Each row was made from one walk, in order. Every step used is in the known rows, and no mark comes twice. Write each row's walk.
In the rows, zero is written as 128.
Known rows
R/J/X: [163 125 131 104  78 117 111 149 116 138 125 139 137 152 149 177 149 158
 147 132 161 105 115 143 137 112 146 153 139 140 123  63 127 143 143 132
 138 102 128 135 138 143 143 125 108]
X/P/E/U/N: [150 126 136  93 105  95 140 115 115  99 120 137 115 134 121 116 143 203
 134 100 143 136 110 173 105 126 177 135 140 143 123  76  98 168  85 119
 140 166 119 141 142 178 137 165  95]
H/J/X: [153 179 170  94  60 117 105 182 102 131 105 153 137 138 138 183 173 153
 152 106 178 118 144 128 110 105 159 147 131 119 124  96 132 142  99 115
 123 119 116 116 136 165 142 124 103]
H/P/X: [151 140 123 103 105 123 137 155  82 112 135 164 110 150 125 168 179 141
 179 108 113 133 128 147  99 129 112 106 149 121 127 106 126 135 131  94
 168 139 102  95 147 129 130 146  87]
U/F: [122 153 130 106  96 130 132 155  91 138 111 170 122 113 128 171 161 137
 163 120 123 134 149 140 117 104 120 124 121 141 120  69 103 135 104 119
 150 142 137 144 157 116 165 142  86]
K/U/L: [144 149 103 116 115 142 123 140 110  96 129 187  98 159 130 173 176 155
 148 114 158 131 160 141 121 129 114 103 142 116 147 119  96 136 100 162
 128 151 118 101 117 108 119 143  98]
U/N/P: [147 114 139 103  77 116  99 117  65 118 134 161 123 142 150 163 162 179
 145 124 127 111 117 168 132 115 154 112 159 141 143  67 110 156 101  88
 128 147 141 133 137 147 140 174  96]
J/X/P: [166 126 128  98  81 108 137 166 131 116 122 155 123 142 126 163 150 163
 165 109 168 127 125 145 109 116 155 139 126 138 124 100 111 171  99 131
 121 125 114 124 139 145 129 143  98]
H/P: [146 145 139 116 101 129 113 146  90 139 126 162  94 159 133 173 182 142
 172 118 115 131 123 146 105  95 112 107 145 150 132  89 117 160 125 116
 154 134 127 110 145 128 123 147  75]
F/U/E/P/X: [140 148  91 112 120 114 148 152  71 121 106 135 126 110 117 123 171 128
 154 104  99 139 154 130 112 139 129 193 194 114 147 168 120 123 138  64
 142 155  76 119 117 116 158 159 118]
R/U/K: [ 75 158 119 102  91 102 101 121 101 150 109 182 129 123 143 135 161 146
 167 128 144 117 183 144 161 106 141 157 139 137 124  74 102 124 104 105
 123 142 113 126 176 121 155 144 113]
X/P/E: [150 125 104 114 103 107 131 138 127 103 131 150 123 157 105 165 151 192
 149 121 127 157 119 169 100 114 134 128 144 133 136  85 100 158  92 119
 142 146  92 146 149 118 133 162  91]
R/U/L/J/X: [ 98 134 191  94  78 122 116 163 147 125  97 158 140 109 129 154 156 138
 181 132 180 119 162 144 129  92 114 166 119 127 122  63 127 171 145 124
  80 123 108 111 140 110 141 105  95]
E/U/L: [122 149 146 101 111 133 132 139 103 107 101 160  88 135 129 131 169 180
 168 126 166 101 158 139 122 137 138 118 120 129 147 111 122 127 128 140
 138 147 133  97 121 134 134 115  79]
J/X/P/E: [164 131 107 101  77 105 142 162 144 106 132 133 130 136 119 168 156 180
 147 106 163 146 104 163  99 104 147 138 139 125 125  69 117 170  98 119
 132 130  93 144 145 135 133 150 106]
J/X: [145 151 125  86  78 120 125 159 108 132 118 153 128 130 148 170 169 152
 161 110 161 106 134 143 123 105 150 138 131 129 117  88 127 148 118 118
 134 125 122 128 136 141 139 118 106]
K/U/N: [155 135 117 103 111 118 129 126  94 122 140 187 119 134 143 155 169 149
 117  94 118 130 150 151 118 111 147 117 152 141 125 111  87 152  70 135
 135 163 135 118 123 154 131 168 107]
J/L: [139 129  99 101 101 129 130 145  72 136 105 186 133 145 138 147 162 157
 173 127 106 117 139 147 140 100 136 133 119 148 155  99 124 119  94 118
 129 143 117 109 149 117 150 129  80]
H/P/E/U: [127 142 131 109 105 120 137 113 105 116 118 118  97 155 119 145 177 170
 164 104 137 129 108 164 102  94 132 124 145 130 127  75 128 168 129 124
 172 146 114 116 144 140 136 132  85]
U/N: [137 145 145  95  98 115 118 133  77 136 126 177 117 120 145 153 165 162
 131 114 120 117 133 148 117 117 151 129 133 152 118  99 107 151  96 109
 134 149 138 134 130 161 136 159  91]
E/P/X: [157 134 102  83  97 128 138 141  92 103 132 161 123 134 134 149 177 188
 171 106 127 127 143 152 113 146 127 143 153 115 155 135 120 105 119  83
 124 131  79 112 129 131 138 153  98]
L/J/R/U: [115 119 178 116  78 128 115 135 153 148 103 171 136 127 123 132 162 120
 173 137 112 143 185 146 131  74 114 171 120 158 122  40 105 155 139 133
  79 135  83 129 190 105 156 143  93]
H/J/R/U/K: [111 176 159 114  59 113  97 150 112 152  99 183 122 143 149 141 166 139
 150 139 165 143 193 121 148  92 155 182 137 137 135  62 105 119 107 123
  91 137  89 122 199 158 163 153  98]
N/U/L: [115 158 135 106 103 126 118 138  87 137 128 178  76 140 126 179 185 147
 153 147 132 100 144 133 133 146 109 107 113 152 144 127 116 120 142 111
 138 149 132 116 144 108 128 113  88]
K/U: [158 149  97 110 114 127 126 125 101 120 133 179 119 156 131 160 173 147
 143 105 132 132 163 146 118 105 127 120 145 134 143 109  91 138  78 145
 145 153 121 118 143 116 130 155 110]
F/U/N/P: [129 135 127 108  92 104 105 119  66 117 123 164 119 136 143 142 160 138
 142 126 111 107 132 144 138  96 142 149 186 158 137  77 115 157 116  75
 139 158 117 126 138 146 150 186 107]
F/U/L/J/X/P: [131 134 160 110 104 112 142 169 133 111 101 137 111 143 108 143 145 124
 168 122 170 142 164 138 102 100 129 175 146 138 123  97 118 185 144 114
 102 131  90 102 131 100 128 130  89]
X/P: [158 127 117 109 103 113 117 148 116 117 123 172 100 159 120 158 151 177
 162 121 123 136 143 153 107 130 131 117 137 142 143 107  92 156  92 131
 134 148 114 118 149 126 131 153  88]
E/P: [155 138 116  86  86 136 109 133  97 127 121 169 122 138 148 156 173 181
 163 119 132 114 146 148 114 112 137 140 155 132 153 126 118 117 106 111
 115 127 100 123 127 127 133 157  89]
F/U/E/P: [129 152 102 118 114 119 122 138  63 149  98 139 110 128 135 133 166 129
 146 117 103 133 153 122 111 113 134 197 193 138 143 153 111 143 123  89
 129 148 101 136 119 120 146 158 112]
U/L/J: [110 135 158 110  99 133 109 147 104 130 118 161 109 138 112 159 170 147
 166 134 140 122 169 145 105 109 112 126 131 116 140  92 109 139 138 121
 115 137 120 111 135  95 127 115  82]
N/U: [127 156 122 104  98 112 109 128  81 157 129 170  91 133 126 170 185 139
 156 137 106  94 145 146 135 130 122 120 116 157 132 114 110 116 129 104
 149 148 122 132 169 122 140 117 102]
N/P: [136 115 116 113  78 123  98 129  76 114 133 149 118 158 132 168 167 176
 165 127 136 102 130 158 138 115 126 112 160 122 163  77 118 141 114 100
 133 139 125 118 147 114 140 149  93]
L/J: [115 133 150 104  96 119 111 138  97 146 119 149 128 134 110 147 170 148
 158 127 115 125 171 163 106  97 126 140 132 128 134  85 105 140 119 110
 119 134 109 133 159 106 143 122  92]
L/J/R/U/N: [120 106 198 107  69 116 121 121 135 150 114 182 139 112 144 122 158 125
 153 134 113 150 173 150 124  71 132 170 129 174 104  31  96 165 125 119
  62 147 102 141 174 147 155 164  89]
X/P/E/U/L/J: [112 110 161 117 118 114 142 131 138  94 109 115 107 152  81 119 149 196
 168 125 162 148 148 177  89 123 141 137 125 112 145  85 102 171 121 139
 123 150 103 119 141 114 124 128  79]
J/X/P/E/U: [150 132 120  92  91 103 148 137 142  97 108 113 129 139 117 137 147 194
 158  96 180 131 110 170 106 126 174 141 129 123 123  76 120 173 104 134
 140 138 102 133 133 161 138 130 101]

Write each row's walk
[140 120 147 113  86 125 143 163 158  92 127 117 132 142  98 168 155 167
 158 119 180 156 117 169  90 107 136 141 124 104 123  61 110 183 128 122
  99 125  89 134 126 116 119 129  92] : U/L/J/X/P/E
[131 142 127 107 117 114 162 130 129 102 102 130 122 125  99 134 140 182
 161 106 141 157 135 164 111 118 138 120 127 133 125  57  95 160  89 134
 161 152 120 150 160 138 162 154  90] : X/P/E/U/F
[146 140 115 110  95 133 120 138  76 144 117 131 120 124 132 149 172 153
 150 110 121 126 130 143 106 124 137 159 164 126 154 150 104 137 110  99
 114 142 118 137 118 124 138 142 100] : U/E/P
[148 147 102 102 105 116 142 132  57 137 137 143 108 109 116 157 185 146
 146 118  93 119 131 137 117 173 128 150 155 129 156 177 109 101 141  64
 137 157  99 132 147 125 144 129 116] : N/U/E/P/X
[123 131 112 119  88 106 111 113  71 109 132 137 129 133 135 149 162 157
 134 122 116 132 111 168 130  88 139 149 201 138 137  49 119 168 120  61
 151 162  96 142 132 137 154 197 113] : F/U/N/P/E
[167 138  73 111 122 129 152 140  78 102 135 144 132 134 117 147 176 152
 142  80 115 153 145 146 111 155 124 153 177 101 153 177  95 124  99 113
 131 157  91 122 115 121 140 157 125] : K/U/E/P/X
[113 115 138 105  66 107 100 102 106 106 126 154 140 116 141 160 154 181
 147 133 125 123 107 178 143  96 137 138 174 144 138  15 111 179 100  79
 109 155 104 148 150 140 154 190 115] : R/U/N/P/E
[112 156 123  99 107 122 154 124 108 119 103 126 129 106 116 137 161 168
 158 111 139 141 140 165 120 108 137 136 121 129 117  50 110 139 105 120
 168 151 125 155 159 126 175 138  99] : P/E/U/F
[159 111 105 112 101 125 116 127  74 142 115 178 126 171 142 160 148 169
 153 145 102 121 115 150 151 104 128 140 118 163 161  73 124 108 117 139
 134 123 120 119 151 121 156 131  94] : R/J/L
[100 109 155 121  96 133 122 107 105  91 120  96 121 153  96 138 169 193
 169 130 159 113 142 181 117 115 124 126 150 103 164  52 123 154 145 108
 124 146 108 111 140 104 139 129  84] : N/P/E/U/L/J
[135 150 123 114  98 125 118 132  95 125 138 139 105 161 122 177 185 158
 159 116 116 141 100 161 100  80 115 117 156 131 122  68 121 163 123 114
 164 140 103 128 146 119 128 153  88] : H/P/E
[124 158 133 100 104 102 126 125  81 139 112 174 114 122 149 134 162 123
 134 120 103 119 149 139 129 102 146 163 159 162 114 101 108 146 109  93
 147 155 117 132 132 155 154 168  98] : F/U/N
[ 93 164 108  96 105 107 122 114  83 144 112 147 101 142 140 108 163 167
 160 104 151 105 173 147 143 129 178 150 128 129 135 100 110 109 109 124
 160 141 137 112 158 149 153 125  99] : E/U/K
[120 137 117 101 104 118 139 143  94 118  98 149 148  99 132 139 158 156
 171 108 114 140 149 136 125 144 125 176 166 122 149 146 113 132 122  79
 102 151  86 126 133 124 160 152 121] : R/U/E/P/X
[126 140 146  91 101 106 136 106 103 117 119 145 123 120 133 123 166 183
 137 103 133 129 122 169 120 116 171 139 142 137 113  69 114 153 102 109
 148 152 129 139 132 173 152 149  97] : P/E/U/N
[134  83 189 111  53 122 102 121 126 128 124 156 141 125 139 137 157 138
 158 140 127 128 151 161 137  75 129 153 149 165 132   4  99 176 136 102
  57 145  99 133 176 138 155 177  90] : L/J/R/U/N/P
[151 132 101 105 107 130 145 153  69 113 121 141 133 121 120 148 173 163
 161  98 107 139 137 148 109 153 135 161 161 101 157 157 118 117 123  81
 124 147  98 124 123 128 142 149 111] : U/E/P/X
[ 83 158  94  99 108 105 135 108  95 131 117 126 113 138 119 115 170 182
 151 104 156 120 157 167 144 117 183 158 142 111 129  80 111 113 106 112
 174 147 114 137 159 134 157 129 113] : P/E/U/K
[134 110 152  94  88 107 114 101  75 109 117 146 111 135 143 130 160 187
 156 114 144  82 124 164 136 122 166 113 152 142 147  65 113 153 107 102
 139 159 152 115 140 169 144 153  89] : E/U/N/P
[137 139 158  85 100 108 126 120  88 129 107 164 108 125 148 118 161 163
 145 102 134 100 142 155 124 126 175 136 123 153 118  99 108 143 104 113
 143 157 149 120 133 177 140 143  90] : E/U/N
[141 145 131  89  98 113 172 151 146 101  98 120 134 109 112 137 140 178
 155  95 175 154 118 164 109 109 160 145 120 129 105  45 116 175  98 133
 145 138 118 154 150 146 163 142  96] : J/X/P/E/U/F
[109 170 127 118 113 124 128 156  94 118 106 169  95 138 135 157 170 129
 167 134 137 120 164 121 124 116 110 153 151 140 139 121 121 131 139 111
 138 145 101 102 125 108 142 138  95] : F/U/L
[136 144 119 107 101 121 117 118  62 164 125 143 102 120 126 160 183 138
 140 127 100 112 134 137 123 141 131 153 158 152 153 158 103 119 126  88
 131 149 120 144 142 117 138 129 107] : N/U/E/P
[ 99 128 180 119  73 137 134 151 148 153  94 166 140  97 122 142 150 105
 174 138 118 156 190 139 130  67  99 164 109 159 105   6  93 157 133 132
  80 143 102 150 204 115 182 150  87] : L/J/R/U/F
[116 162 134  99 101 120 131 133  84 157 126 174  96 104 124 181 175 121
 158 137 100 125 147 134 133 119 113 117 107 166 111  84 100 117 121 101
 166 152 141 154 177 120 164 126  95] : N/U/F
[151 125 143  81  87  96 156 131 135  95 117 123 128 119 132 124 145 192
 133  89 180 138  92 171 104 116 191 144 133 142 102  62 116 187  96 121
 132 148 120 141 128 187 137 152  99] : J/X/P/E/U/N
[109 163 106 131 111 107 121 141  60 154  96 138 111 120 119 140 161  94
 140 121  94 137 154 129 127 106 129 180 171 137 131 144 111 147 125  98
 156 163 115 131 134 117 160 131 117] : F/U/E
[106 142 165 112 102 124 117 130  96 149 126 157  86 140 107 168 185 131
 156 151 123 108 162 148 117 130 110 122 111 145 135 107 111 123 153 106
 117 140 121 116 164  92 129  97  88] : N/U/L/J
[132 115 116 107  80 115 107 112  77 106 145 139 129 135 133 169 169 190
 131 122 132 127  96 178 125 105 153 118 172 128 136  40 113 162 101  79
 135 153 116 151 137 141 143 186  99] : U/N/P/E
[107 141 170 100  89 129 147 142 138 108 107  98 133 125 111 137 170 172
 166 114 194 125 141 167 108 108 141 163 125  94 119  61 135 164 151 123
 122 131 105 121 123 128 142  89  95] : P/E/U/L/J/X
[137 124 160 120  75 135 120 146 121 149 123 153 125 146 119 141 171 133
 161 132 114 143 175 156 112  81 121 149 127 144 125  57 105 137 139 133
  98 129  94 138 177 115 148 135  76] : L/J/R
[132 154 111 113 121 137 142 142  97 125 127 174 118 126 126 163 166 133
 147 105 117 153 169 139 119  98 111 111 127 136 118  91  86 135  72 151
 152 153 139 136 154 113 153 158 100] : K/U/F
[141 124 123 107 106 101 140 120 134  97 113 132 116 151 105 127 152 205
 152 104 145 136 126 170 109 127 156 127 139 130 141  87 107 163  98 127
 146 153 102 126 148 134 140 147  92] : X/P/E/U
[131 119 176  95  98 120 144 159 148  96  98 125 112 140 109 121 144 172
 175 107 201 114 149 153  94 130 156 144 109 127 132  94 111 179 138 147
  99 129 121  92 127 133 126 100  80] : E/U/L/J/X/P
[188 111 137 111  82 106 117 155 132 118 126 138 125 168 136 172 131 172
 152 130 163 127 107 144 124 121 151 144 140 150 133  71 113 164 125 146
 124 108 124 124 140 145 132 139 101] : R/J/X/P
[146 124 144 131 105 160 130 148 138 117 132 165 102 164 119 148 179 122
 148 125 147 150 178 143 105  96 105 127 129 128 141  80  89 135 131 175
  87 144  90 110 143  97 122 140  80] : K/U/L/J/R
[128 125 169 126  85 150 125 163 128 126 124 162 108 152 119 147 178 135
 166 144 139 146 171 136 106 100 113 145 122 137 136  70 108 143 154 142
  86 137 100 119 151 105 134 128  65] : U/L/J/R
[ 94 137 160 111 112 127 132 125 123 111 105 107 115 131  98 123 173 181
 162 122 148 124 155 173 103 114 129 141 124 109 139  70 116 151 141 124
 128 145 102 119 136 110 141 106  88] : P/E/U/L/J
[123 137 152 120  77 142 120 156 156 111  99 189 105 137 142 153 165 151
 174 151 156 139 167 132 139  98 101 147 124 154 136  69 110 142 138 149
  81 148  98 107 148 122 149 142  78] : J/R/U/L
[137 126 136 125  75 138 132 141 125 143  97 154 126 116 144 141 156 132
 162 132 125 141 150 127 134  96 123 185 153 156 146 105 103 148 134 127
  69 148  88 140 151 128 154 165  94] : J/R/U/E/P
[123 121 185 120  96 144 141 142 131 118 103 142  98 148 120 111 173 144
 171 136 161 123 178 147 111 108 131 148 109 144 138  71 108 136 167 159
  96 142 114 101 152 121 143 110  64] : E/U/L/J/R
[ 84 127 181 112  96 124 109 134 133 126  94 175 120 123 114 148 157 146
 179 146 145 119 175 143 126 109  98 149 126 130 135  82 111 160 130 123
  88 142 105 107 155  93 135 121  93] : R/U/L/J
[152 131 119 117  87 132 154 151 115 117 103 154 139 107 139 128 161 137
 174 122 124 160 149 132 124 129 115 191 158 136 138 119 108 135 141  99
  78 152  63 128 155 132 164 163 108] : J/R/U/E/P/X
